Each row was made from one path, in order. Every step used is in the known rows, and no mark comes twice. Write each row's path.
In the rows, 128 means zero.
Known rows:
Y -> S: [ 99  96  89 136 114 156 154 135 134 128 109 143 120 128 131 130 124 130
 129 116 136 131 146 139 123 101 133 117 121 130 129 100  99 132 129 124
 129 120 127 140 114 124]
K -> L -> Z -> B -> H: [134 188 117  99 120  82 145 106  74 135 119  89 115 142 135 127 136 143
 153 109 123 109 158 103 119 135 133 134 127 136 154 124 141 110 128  93
 116  92 145 111  95 148]
S -> A: [126 130 181 112 137 126 136 119 127 128 131 127 122 133 133 126 124 128
 105 103 118 139 127 111 120 125 135 132 124 127 149 132 139 124 131 116
 123 144 120 134 127 108]
A -> S -> Y: [136  96 136 158 135 119 135 136 104 101 126 138 160 146 169 127 118  78
 124 122 128 102 145 176 133 125 133 119 114 142 141 145 122 115 132 164
 124 152 113 122  97 119]
E -> H -> B: [119 173  83 137 119 128 119 133 101 138 126  98 124 140  87 124 150 109
 128 138 125 120 126 122 128 131 108 125 125 140 122 119 124 130 125  91
  90 127 105 137 111 129]
X -> B -> Z -> L: [103 109  92  53 119 245 118  92 144 148 118 120 135 129 136 116 138 138
 130 140 125 109 135  83 119 122 136 125 141 127 144 137 118 126 122 107
 128 133 109 119 113 135]
E -> H -> B -> Z: [ 96 138  96 142 126 203 112 129 101 138 127 112 125 140  98 122 158 124
 124 140 130 125 103 118 117 127 113 130 126 134 135 120 113 123 125  99
  97 118 110 133 120 141]
S -> Y -> L -> Z: [ 89 200  96 186 110 127 149 124 126 124 148 133 122 132 135 127 145  96
 117 123 137 105 171 159 135 122 141 121 121 126 152 123 148 120 128 149
 116 149 124 124  27 123]
S -> A -> B -> H: [159  89 185 113 131 127 145 118  97 109 129 146 124 160 138 125 111 143
 139  95 113 131 141  88 111 124 144 127 139 169 140 132 147 114 110 118
 108 103 133 116 132 134]
Y -> S -> A: [102 105 151 120 126 149 156 124 133 128 117 139 115 134 134 127 122 128
 105  92 125 141 142 119 116 104 140 124 121 129 151 110 117 127 132 112
 125 138 120 144 115 105]
K -> L: [108 126 119 124 127 129 127 132  90 143 122 119 127 116 124 135 135 139
 126 130 137  97 157  77 122 131 126 128 150 130 169 129 133 126 134 121
 128 127 119 112 113 138]
X -> L -> Y -> S -> A -> B: [ 96  61 153 101 125 131 158 116 128 113 117 163 107 151 134 139 109 133
 103 106 125 124 153 119 117 108 143 112 139 183 156 133 145 129 134 113
  96 147 147 140  72 112]
S -> A -> B: [130  76 183 117 136 138 144 115 121 105 141 143 121 142 136 124 115 141
 106 106 114 136 126  92 122 130 143 121 143 182 144 134 152 127 132 117
 102 145 130 121 126 115]
Z -> L -> Y -> S: [ 85  97  72 134 115 170 147 126 147 125 114 151 107 127 137 133 119 126
 122 128 139 116 164 136 129  96 138 115 131 128 131 128 113 130 126 129
 119 139 141 139  61 122]
A -> B -> Z -> L -> Y -> S: [ 74  57  78 136 116 213 148 123 143 115 120 164 105 134 141 131 120 137
 118 130 137 116 150 120 122  96 143 111 137 154 138 129 115 127 126 127
 108 136 147 131  62 129]
S -> Y -> L -> X: [ 75 108  96 202 119 165 115 124 120 126 161 148 126 145 141 130 137  86
 146 154 140 104 168 179 135 115 144 124 133 108 118 116 137 124 123 141
 131 151 122 125  62 123]
H -> B: [126 172 106 137 133 124 123 137 130 150 139 103 116 129 124 121 129 119
 128 125 123 127 127 120 126 136 121 123 131 146 135 126 125 130 132  92
  97 126 116 128 128 139]
Z -> B -> H: [159 144 122  98 122  95 130 104  96 127 122  88 124 149 132 125 125 132
 158 116 120 127 143 126 120 134 136 135 114 140 126 134 131 114 126  98
 125  88 149 123 132 143]
Z -> B -> X -> L: [ 87 151 102  70 116  48 131  97 123 148  96  95 138 111 122 147 138 120
 149 130 133 102 161 139 112 127 126 134 119 117 137 139 128 129 153 102
 131 120 151 143  90 126]
A -> B: [131  76 140 127 129 138 137 122 120 106 137 145 126 139 132 128 118 141
 124 126 121 127 127 104 129 133 138 119 146 183 130 130 143 130 130 126
 106 131 136 115 126 130]
Z -> P: [118 122 103 139 119 133  97 132 151 126 127 142 175 125 107 129 136 125
 132 141 118 134 137 160 137 120 109 115 133 139 118 158 125 135 139 124
 127 149 156 132 118 122]
X -> B -> Z: [ 99 111 119  69 130 219 120 108 119 151 110 136 118 122 130 112 132 136
 125 140 123 131 103 122 112 119 125 130 127 135 139 133 120 123 127  98
 126 122 113 127 131 140]
Y -> S -> A -> B -> X: [ 81  81 155 148 126 108 162 119 113 115 120 151 120  89 138 125 121 137
 131  99 120 131 138  93 108 109 142 125 135 154 131 119 130 129 144 114
 113 131 132 129 118 114]
H -> E: [129 153 128 123 137 127  91 139 132 137 145 126 192 130 127 127 123 110
 109 139 127  87 132 133 124 137 143 123 129 140  97 127 123 138 129 122
 151 127 119 133 131 110]
E -> H: [115 127  99 129 113 132 124 122  89 110 113 122 138 143  83 132 155 117
 128 141 130 120 127 130 131 121 114 129 122 123 113 118 128 127 119 128
 119 128 114 140 108 115]
Y -> S -> A -> B -> Z -> L: [ 93  54 117  99 120 252 142 103 147 115 131 137 139 147 144 126 135 150
 114 115 126 118 145  66 117 114 152 120 148 153 154 123 118 125 126 121
 113 139 123 119 104 124]
B -> X -> L -> K: [100 113 119 116 111  75 129 133 128 140 118 145 135 116 138 143 111 120
 149 103 131 102 153 141 119 119 121 127 132 115 135 173 131 138 137 117
 124 127 148 137  50 128]
Z -> L -> X -> B -> H: [128 122 118  63 119 170 124  98 104 148 111 139 122 148 142 113 121 131
 175 133 119 111 155 111 115 114 132 127 141 120 113 120 130 118 101  92
 131 100 111 118 117 144]
X -> L -> W: [ 86 113 126  98  99  95 139 114 128 137 101  90 170 153 137 144 128 124
 120 180 134 102 152 162 128 113 127 128 136 116 161 136 129 132 137 131
 122 127 141 138 114 127]
X -> L: [114 133 116  70 119  98 129 119 137 144 101 128 143 152 120 150 132 123
 130 131 138 104 158 140 122 125 122 127 130 120 148 132 130 129 130 127
 130 126 135 144  92 128]
K -> L -> W: [ 81 108 128 142 105 122 135 126  90 138 119  83 159 126 139 134 131 137
 118 178 132  97 149 112 128 119 128 132 151 122 178 135 130 127 139 127
 123 128 127 111 130 136]
X -> B -> H -> E: [148 161 130  70 131 132  95 121 107 154 123 131 185 136 128 115 113 111
 133 131 120  84 143 124 111 128 142 124 128 148  92 132 127 130 112  97
 152  99 109 127 137 124]
W -> L -> Z -> B -> H -> E: [135 202 134  96 129  86 106 113 121 135 132 101 193 148 135 137 133 113
 126 125 125  69 137 127 122 142 143 126 137 147  91 125 130 122 127  99
 137 100 138 128  94 129]
E -> H -> B -> X -> L: [ 81 169  89  98 113  66 129 119 110 152  93 110 141 118  96 146 151 108
 145 134 137  95 160 129 110 122 109 130 127 114 135 127 124 133 138 101
 110 119 123 151  82 128]
Z -> B: [130 146 103  97 126  95 124  99 120 130 131  72 121 129 129 126 131 128
 132 132 120 130 127 137 131 143 134 132 113 146 129 136 131 127 150  91
 121 127 149 130 125 126]
W -> L -> Z -> B: [103 199 117  92 120  78 144  91 138 127 121  81 122 132 137 138 149 127
 123 123 126 109 119 130 137 143 125 128 138 144 128 121 140 120 150  89
 105 131 154 129  68 137]
A -> S: [139  87 140 131 129 119 132 137 109 106 121 127 150 127 173 133 118 143
 135 111 127 128 115 167 137 136 130 114 113 150 130 124  98 118 131 126
 129 133 119 148 137 126]
L -> X -> B -> Z: [ 77  97 120  84 131 231 114 107 114 152 119 151 111 130 136 110 136 134
 141 153 124 127 102 139 114 115 124 128 133 122 126 117 121 122 124  93
 126 125 114 126 124 141]
K -> L -> Y -> S: [ 73  98  84 149 119 142 150 141 108 134 107 154  96 115 129 138 120 130
 119 128 144 107 164 128 121  96 129 115 135 135 155 126 118 127 134 121
 119 130 141 134  64 131]
L -> K: [133 103 127 144 121 126 125 142 128 126 144 144 124 128 141 127 105 127
 134 102 124 124 128 139 132 128 127 125 130 133 128 170 132 137 129 121
 118 133 140 125  78 129]
W -> L: [116 125 150 115 123 121 133 117 159 124 112 131 150 132 130 156 140 118
 123 128 139  99 110 107 131 127 119 126 168 130 113 130 126 124 130 123
 123 127 131 130  96 142]
S -> Y: [127 128 126 156 133 126 131 131 119 120 132 138 143 146 133 124 125  65
 118 135 128 102 154 144 127 119 130 130 125 123 138 149 146 123 129 167
 124 148 118 106  92 120]

Which path is each row?
[102 183  83 144 112  93 143  99 108 115 144  75 125 131 159 127 138 109
 128 119 127 111 156 182 142 142 146 119  98 155 151 130 132 116 150 108
 112 147 142 136  48 122]
A -> S -> Y -> L -> Z -> B
[153 138 132  62 120 135 136 108  95 148 100 134 119 137 129 116 116 131
 157 119 118 124 141 116 111 117 127 129 126 139 124 133 131 119 107  97
 129  90 116 122 135 146]
X -> B -> H
[ 86 172  95 162 119  86 129 129  94 138 120 107 128  87  97 123 152 111
 149 130 126 117 131 113 117 124 110 133 125 120 112 121 121 130 137  96
 102 120 111 136 115 128]
E -> H -> B -> X
[ 86 106 161 124 127 133 156 122 150 123 111 153 107 131 136 144 120 118
  95 101 132 123 133 129 121  98 133 120 142 131 142 129 127 123 132 111
 112 147 137 146  68 111]
W -> L -> Y -> S -> A
[ 83  88 102 204 119 161 118 129 110 115 155 148 138 147 166 131 131  95
 151 145 141 102 161 198 140 119 146 115 124 119 118 114 121 120 124 139
 132 154 118 137  66 122]
A -> S -> Y -> L -> X
[ 93 176 115 135 114 112 117 124 167 124 117 149 178 127 115 142 153 126
 124 136 123 113 129 154 143 120 101 111 159 137 118 143 133 130 141 120
 112 154 161 132  61 131]
W -> L -> Z -> P
[107 131  89 109 124 229 116 114 150 145 140 103 138 137 135 122 145 135
 130 133 128 109 137  78 124 132 135 128 144 128 147 133 114 126 125 108
 109 132 113 119 113 141]
H -> B -> Z -> L
[129 148 115  67 128 165  88 112 116 153 132 135 189 147 139 116 117 114
 146 144 121  72 158 118 115 124 148 123 141 134  85 122 126 130 106  94
 153 106 105 125 121 124]
Z -> L -> X -> B -> H -> E
[153 168 124 100 132  99  91 119 107 135 139  93 188 146 131 127 119 115
 134 128 121  87 144 132 118 142 149 129 118 149  92 134 126 127 126  99
 148  97 134 129 135 123]
Z -> B -> H -> E
[101 205  96  63 118  63 142  91 122 138 115  78 119 144 130 134 144 130
 128 127 125 112 149 149 129 142 127 128 114 137 150 124 141 123 151  90
 110 131 156 139  65 126]
X -> L -> Z -> B
[ 62  82  89 127 114 106 160 126 129 126  95 171 103 116 129 145 114 124
 129 125 141 109 166 152 114  91 131 114 130 147 133 130 121 131 138 123
 110 128 157 148  49 123]
A -> B -> X -> L -> Y -> S
[118 106  95 181 104 146 122 135 135 126 160 133 120 122 140 132 109 127
 136 102 135 121 151 153 138 127 143 118 125 136 134 169 132 139 126 118
 125 136 140 135  49 130]
Y -> L -> K
[ 93 203 118  87 117  86 151 120 132 140 106 135 127 147 129 139 144 129
 124 124 134 106 154 145 126 126 120 124 130 118 156 114 141 124 130 126
 114 132 137 141  53 128]
X -> L -> Z
[134 207 117  73 125  76 106 114 109 145 126  98 190 156 129 133 129 116
 132 126 126  73 160 141 116 141 145 127 119 142 109 126 132 125 127  98
 140  99 140 136  93 123]
X -> L -> Z -> B -> H -> E
[102  60 158 131 130 147 159 122 125 104 130 164 100 139 137 128 107 136
 100 106 121 137 138 113 120 108 146 113 138 186 147 131 145 128 133 114
  94 148 143 132  91 111]
L -> Y -> S -> A -> B
[ 95 160  83 188 106 127 115 132 138 111 138 144 181 126 137 130 144 109
 127 130 126 116 168 205 147 119 121 103 121 148 139 152 126 126 141 141
 118 169 150 139  41 117]
A -> S -> Y -> L -> Z -> P
[121 153 110 104 122 157  90 118 108 154 140 136 178 140 132 118 118 113
 147 142 128  80 158 147 116 125 152 120 130 139  84 120 124 131 108  91
 155 103 108 135 110 125]
Y -> L -> X -> B -> H -> E
[ 94 194 145 124 119 102 154 119 152 126 116 138 131 132 137 145 151 128
 116 121 134 102 116 119 134 129 117 122 161 125 128 110 137 119 129 123
 108 135 134 127  55 140]
W -> L -> Z
[106  61 140 133 132 212 127 122 118 113 136 149 127 140 134 124 132 149
 122 133 125 131 103 104 117 127 137 124 141 168 139 130 128 121 129 128
 109 124 136 117 131 142]
A -> B -> Z
[110 105  80 131 109 210 111 126 125 129 145 120 137 144 125 126 133 128
 135 113 123 104 135 100 131 127 124 125 139 129 133 167 123 134 120 106
  99 136 121 123  58 133]
E -> H -> B -> Z -> L -> K
[ 93 107 150 132 131 135 154 127 133 124 119 152  97 129 136 130 114 124
  99 100 127 138 142 138 117  98 137 122 120 130 149 129 131 125 132 113
 115 147 136 147  84 103]
L -> Y -> S -> A
[ 77 105 121 147 130 146 117 132  90 141 137 145 120 133 139 130 138 132
 150 149 137  99 149 114 127 124 124 128 157 107 137 104 132 123 128 114
 129 133 121 114 105 135]
K -> L -> X
[115 104  95 194 112 149 130 128 116 109 148 122 151 133 158 138 126  90
 126 123 142 102 170 183 138 126 151 114 108 144 144 142 120 120 130 153
 132 151 116 139  66 122]
A -> S -> Y -> L
[100 134 117 101 128  84 124 124 134 135 108 147 109 140 124 148 118 114
 119 143 137 104 151 164 127 116 123 124 130 125 142 162 149 125 129 128
 115 140 159 146  49 127]
X -> L -> Y
[124  85 100 201 107 141 126 141 118 110 158 139 142 133 166 133 103  97
 133  98 134 104 163 181 143 126 145 115 115 145 141 183 127 131 129 140
 123 152 129 132  29 124]
A -> S -> Y -> L -> K
[ 78 165 108 123 127  57 125 127 130 150 108 136 103 107 123 145 124 108
 132 140 135 102 153 154 117 116 116 126 130 122 138 163 145 126 140 108
 101 135 154 147  49 131]
H -> B -> X -> L -> Y
[101 128 145 137 130 103 125 123 153 120 116 151 114 125 132 155 125 112
 112 140 138 100 114 138 134 117 119 123 159 132 112 159 146 122 130 127
 110 142 155 134  51 139]
W -> L -> Y
[ 94 121 114  67 126 164 122 103 115 155 115 147 106 126 137 109 123 121
 150 153 120 123 127 149 125 116 122 123 137 127 111 113 133 130 122  83
 127 133 108 129 118 128]
L -> X -> B
[ 80 151 107 101 125  44 126 108 124 139 105 122 105 108 126 147 124 112
 135 141 133 102 154 161 120 119 124 130 120 122 133 167 150 125 149 107
 115 136 170 146  46 124]
Z -> B -> X -> L -> Y
[ 92 104 136 117 126 160 151 117 146 127 121 145 106 132 141 130 117 126
 102 100 127 128 158 118 121  99 144 119 128 126 153 131 128 127 129 116
 117 151 132 143  75 103]
Z -> L -> Y -> S -> A
[102 138 113 139 135 198 116 133 127 149 136 115 119 133 126 119 140 134
 125 131 127 129 103 116 114 131 121 129 129 137 145 128 113 122 132  99
 101 120 119 125 132 148]
H -> B -> Z
[ 80  91 137 118 129 197 148 117 144 128 122 150 106 134 142 129 124 130
 100 104 129 129 144 114 116  97 143 122 127 123 158 133 123 122 127 116
 116 149 133 141  77 107]
B -> Z -> L -> Y -> S -> A
[109 130  87 193 112 152 126 123 128 122 152 124 136 133 127 133 133  81
 122 135 142 103 179 159 133 120 150 123 118 131 143 146 142 128 128 153
 132 148 121 125  62 123]
S -> Y -> L
[112  57 159 121 128 155 162 119 124 107 129 151 116 143 137 125 112 140
 107 100 119 137 138 101 118 114 147 116 139 185 149 115 134 129 133 115
 103 141 132 128 116 112]
Y -> S -> A -> B
[ 72 229 109 108 117  56 153 123 125 153 108 125 121 115 128 136 148 124
 138 119 131 101 155 132 116 126 116 126 130 114 152 113 135 123 138 105
 101 128 132 140  52 131]
H -> B -> X -> L -> Z
[ 88 180  75 186 106 132 114 127 149 122 143 144 171 128 113 127 149 101
 124 138 126 116 173 186 142 116 121 111 129 137 139 153 142 131 140 139
 117 166 155 131  39 118]
S -> Y -> L -> Z -> P
[108 102 101 104 123 232 117 108 148 129 130 120 146 137 137 129 143 141
 128 137 132 110 137  82 124 126 140 130 142 117 141 133 117 123 121 132
 130 133 120 117 112 134]
B -> Z -> L
[ 91 102 106 128 125 181 115 113 138 128 145 140 134 145 148 126 140 129
 154 151 131 108 149 123 135 123 136 125 151 102 108 107 127 127 118 123
 129 143 122 121 102 125]
Z -> L -> X
[ 99 135 107 121 114  76 126 137 129 153 121 130 130 116 136 140 112 117
 149 100 129 101 153 138 118 123 118 127 133 124 139 172 130 141 140  99
 108 126 142 137  50 133]
H -> B -> X -> L -> K
[ 65  99  98 120 123 243 114 105 114 148 131 150 116 135 138 112 137 103
 136 155 130 111 131 157 115 109 135 125 130 124 135 128 129 121 124 109
 127 137 109 123  86 135]
S -> Y -> L -> X -> B -> Z
[132  97 105 123 112 163 121 127 145 126 148 131 139 135 149 129 110 131
 137 105 124 109 151 106 137 128 136 123 143 125 132 174 131 139 124 124
 122 141 133 118  64 126]
Z -> L -> K
[ 72  83 154 159 129  97 159 121 113 113 123 164 104  84 139 126 116 129
 126 104 122 130 140 108 109 104 141 123 136 155 129 134 139 128 144 115
 105 139 145 131  92 115]
L -> Y -> S -> A -> B -> X
[ 96  97 173 143 133  94 149 116 111 116 130 146 123  89 137 124 122 135
 133 105 115 129 128  87 111 122 139 130 139 154 130 133 144 127 143 114
 112 135 132 121 126 115]
S -> A -> B -> X
[ 78  96 103 142 118 137 152 132 153 122 100 161 110 126 133 152 123 117
 117 126 146 109 133 148 128  94 126 114 146 134 118 125 114 127 131 123
 116 132 149 145  52 133]
W -> L -> Y -> S
[106  61 175 124 138 209 132 116 120 111 140 149 122 144 137 122 130 147
 107 116 119 138 102  93 113 126 140 128 139 165 154 133 136 119 130 120
 105 135 130 120 131 129]
S -> A -> B -> Z
[120 126 112  98 112 162 127 104  96 149 119 142 111 141 135 117 120 130
 173 131 126 119 156 141 115 113 137 125 131 127 115 116 129 118 102  90
 133  98 116 130 107 147]
Y -> L -> X -> B -> H
[ 76  59 113 131 128 234 114 110 132 119 149 153 133 155 152 123 140 143
 151 154 129 110 134 107 128 122 140 123 159 127 117 108 126 124 119 122
 117 140 127 114 104 134]
A -> B -> Z -> L -> X
[142 204 123 103 132  90 104 119 103 136 141  98 181 146 134 122 126 117
 131 123 119  85 144 133 119 142 147 127 118 146  97 123 134 124 126  98
 139 100 136 127 111 122]
L -> Z -> B -> H -> E
[ 96 153 111 129 126  62 132 104 111 134 122  87 123  77 131 123 136 124
 151 125 121 125 133 124 117 132 131 137 114 124 117 135 127 127 157  96
 128 121 147 129 126 126]
Z -> B -> X
